Each row was made from one small tree. The marks that hang from a mark follow it in brackets, in alphabetical order. Every link used is in the known rows. Write each row's tree.
In the rows, zero is written as 128.
Known rows
gokul{saded{ronu{gekimis} sinu zegug{vomov}}}: [175  80 145  92 125 129 132 122  99 168  90 137 114 155 146 169 158 105
 112 133 145 166 151]
vomov{gevav{ridop{sinu}} zegug}: [157  86 138 122 112 113 104 155 104 143 162 121  86 149 140 101 156  47
  95 115 167  67 103]
gopez{saded{sinu zegug{vomov{gevav tenu}}}}: [127  67 124 103 119 123 106 167 101 166 130 172  81 161 131 125 192  29
  98 103 162 158 130]
gokul{saded}: [132  86 134  96 110 120 134 130 104 130 126 103 105 156 133 156 157 128
 119 135 173 136 111]
gopez{saded{ronu{gekimis} sinu zegug{vomov}}}: [149  78 137  79 135 124 128 119  93 177  98 159 108 159 142 143 154  89
 108 127 125 160 139]
kone{saded{ronu{gekimis} sinu zegug{vomov{gevav}}}}: [160  70 132 107 112 126 132 128  96 211  96 155 102 160 136 140 155  81
  96 140 159 134 150]
gopez{saded{ronu sinu zegug}}: [119  79 141  75 128 125 137 124  98 151 132 156 108 160 126 151 151  86
 105 129 159 138 126]
zegug{vomov{tenu}}: [142  76 118 124 113 118 104 138 105 143 107 146  82 153 131 120 154  68
 115 108 149 105 127]
zegug{saded{ronu{gekimis} sinu} vomov{gevav tenu}}: [167  81 129 111 120 122  88 120  98 172  89 157 105 155 121 128 145 105
 112 109 170 144 130]
lomopo{gopez{saded}}: [103  79 114  72 118 118 129 122  95 117 136 123  90 163 119 140 140 116
 120 130 140 125  93]
lomopo{gopez{saded{ronu{gekimis} sinu zegug{vomov}}}}: [146  74 126  66 135 126 129 115  90 153  97 150  99 163 132 152 142  92
 112 128 112 154 134]
lomopo{gopez{saded{ronu sinu}}}: [102  89 127  66 115 122 123 111  94 126 127 144 105 163 117 151 124 103
 119 121 153 128 101]
lomopo{gopez{saded{ronu{gekimis} sinu zegug}}}: [141  77 134  55 133 123 140 103  90 156 119 142 108 161 123 158 135 111
 114 136 131 138 115]
lomopo{gopez{saded{ronu sinu zegug}}}: [116  76 129  62 127 126 136 119  97 127 133 146 100 164 118 163 139  89
 109 131 146 133 119]
zegug{vomov{gevav{ridop{gekimis sinu}}}}: [166  90 133 119 107 111  88 145 104 153 124 135  79 143 152 112 148  55
  90 126 153  94 124]
zegug{saded{sinu} vomov{tenu}}: [142  77 133 104 115 128  87 138 105 144 107 148  88 153 131 132 157  78
 119  96 193 145 118]
lomopo{gopez}: [125  78 117  92 111 119 128 124  98 120 132 117  87 158 117 134 131 102
 116 122 144  96 103]
lomopo{gopez{saded{sinu}}}: [ 97  84 129  61 111 122 120 130  95 132 140 134  93 161 125 142 143  91
 119 109 162 139  86]
vomov{zegug}: [142  75 124 115 125 115 127 134 104 143 145 125  87 159 126 107 152  85
 115 128 157  76 106]
gevav{ridop vomov{tenu zegug}}: [167  84 126 146 120 117  92 132 115 146 144 162  77 153 127 119 166  45
 113 117 154  45 103]
ridop{sinu}: [140  84 143  91 110 113 124 134  99 140 135 110  97 147 140 138 132  92
 106 117 179 109 107]
gopez{saded{ronu{gekimis} sinu zegug{vomov{tenu}}}}: [155  74 136  89 135 122 116 119  97 180  95 171 104 156 137 144 158  77
 113 121 135 148 138]
vomov{gevav tenu zegug{saded{ronu sinu}}}: [152  75 127 119 122 119  96 129 107 143 138 154  97 162 108 118 152  86
 112 118 206 100 117]
ronu{gekimis}: [151  83 134  99 119 116 133 115  94 172 117 123 104 151 130 122 140 125
 116 126 140 108 105]

Which tree is each row?
[149  82 132 102 123 121 109 147 100 132 124 146  96 154 147 140 159  55
  85 128 129 125 149]  gopez{saded{ronu zegug{vomov{gevav{ridop{sinu}}}}}}
[145  80 123 120 114 124  84 135 104 143 103 163  97 159 117 131 149  79
 106 103 186 139 138]  zegug{saded{ronu sinu} vomov{gevav tenu}}
[152  61 112 133 118 120 114 160 106 153 122 154  75 159 123 120 179  40
  94 116 144 116 147]  saded{zegug{vomov{gevav tenu}}}
[190  91 141 118 122 105  95 122 112 153 147 144  75 146 149 131 145  62
 103 142 169  51  99]  gevav{ridop{gekimis sinu} vomov{zegug}}
[168  94 142 120 127 129  89 115 112 136 134 164  98 158 125 140 145  82
 111 120 179  82 109]  gevav{ridop vomov{zegug{saded{ronu sinu}}}}
[170  81 132 120 121 120  73 134 113 162 154 158  79 149 124  97 165  63
 109 129 203  76  99]  vomov{gevav{ridop{gekimis}} tenu zegug{saded{sinu}}}
[181  76 142  99 124 127 121 120 104 173  86 145 109 152 141 168 159  90
 118 129 154 156 152]  gokul{saded{ronu{gekimis} sinu zegug{vomov{tenu}}}}
[150  72 118 113 122 125  94 129 106 124 102 134  85 155 126 130 153 105
 119 116 171 130 126]  zegug{saded vomov{tenu}}
[182  82 130 115 115 115  64 135 109 138 116 136  77 142 145 123 149  77
 100 129 184 109 123]  zegug{saded vomov{gevav{ridop{gekimis sinu}} tenu}}
[171  77 141  99 129 125 129 122  96 183  93 155 104 154 138 136 145  75
 105 120 129 132 148]  saded{ronu{gekimis} sinu zegug{vomov}}
[154  76 134 117 104 127 106 147 108 199 126 166  76 151 147 121 172  35
  88 145 172 105 138]  kone{saded{sinu zegug{vomov{gevav{ridop{gekimis}}}}}}
[188  72 124 111 141 116 111  91 103 146 110 130 105 157 115 126 134 149
 130 146 166  85 115]  vomov{tenu zegug{saded{ronu{gekimis}}}}
[163  86 130 119 110 124  62 140 110 159 118 166  79 146 133 111 162  57
 104 114 185 116 118]  zegug{saded{sinu} vomov{gevav{ridop{gekimis}} tenu}}
[108  83 112  75 121 117 130 102  96 106 122 128 102 165 113 151 122 131
 120 139 129 114 108]  lomopo{gopez{saded{ronu}}}
[168  77 131 127 113 122  85 155 110 177 130 183  72 145 138 108 177   4
  91 117 157  99 139]  saded{sinu zegug{vomov{gevav{ridop{gekimis}} tenu}}}
[163  86 139  92 127 127 106 106  95 163  83 142 112 154 135 138 129 129
 118 117 157 150 129]  zegug{saded{ronu{gekimis} sinu} vomov}
[163  80 149  89 128 124 140 111  95 184 115 148 114 152 128 144 138  93
 106 128 147 116 130]  saded{ronu{gekimis} sinu zegug}
[192  80 137 113 135 118  96  97 107 170 111 163 100 159 118 147 143 112
 126 126 187 101 105]  gevav{vomov{tenu zegug{saded{ronu{gekimis} sinu}}}}
[151  80 120 144 114 117  96 151 110 149 156 149  81 152 121  88 171  43
 105 114 157  49 108]  vomov{gevav{ridop} tenu zegug}
[141  78 149  84 114 129 138 144 105 150 138 123 103 155 137 166 172  85
 108 127 188 155 123]  gokul{saded{sinu zegug}}
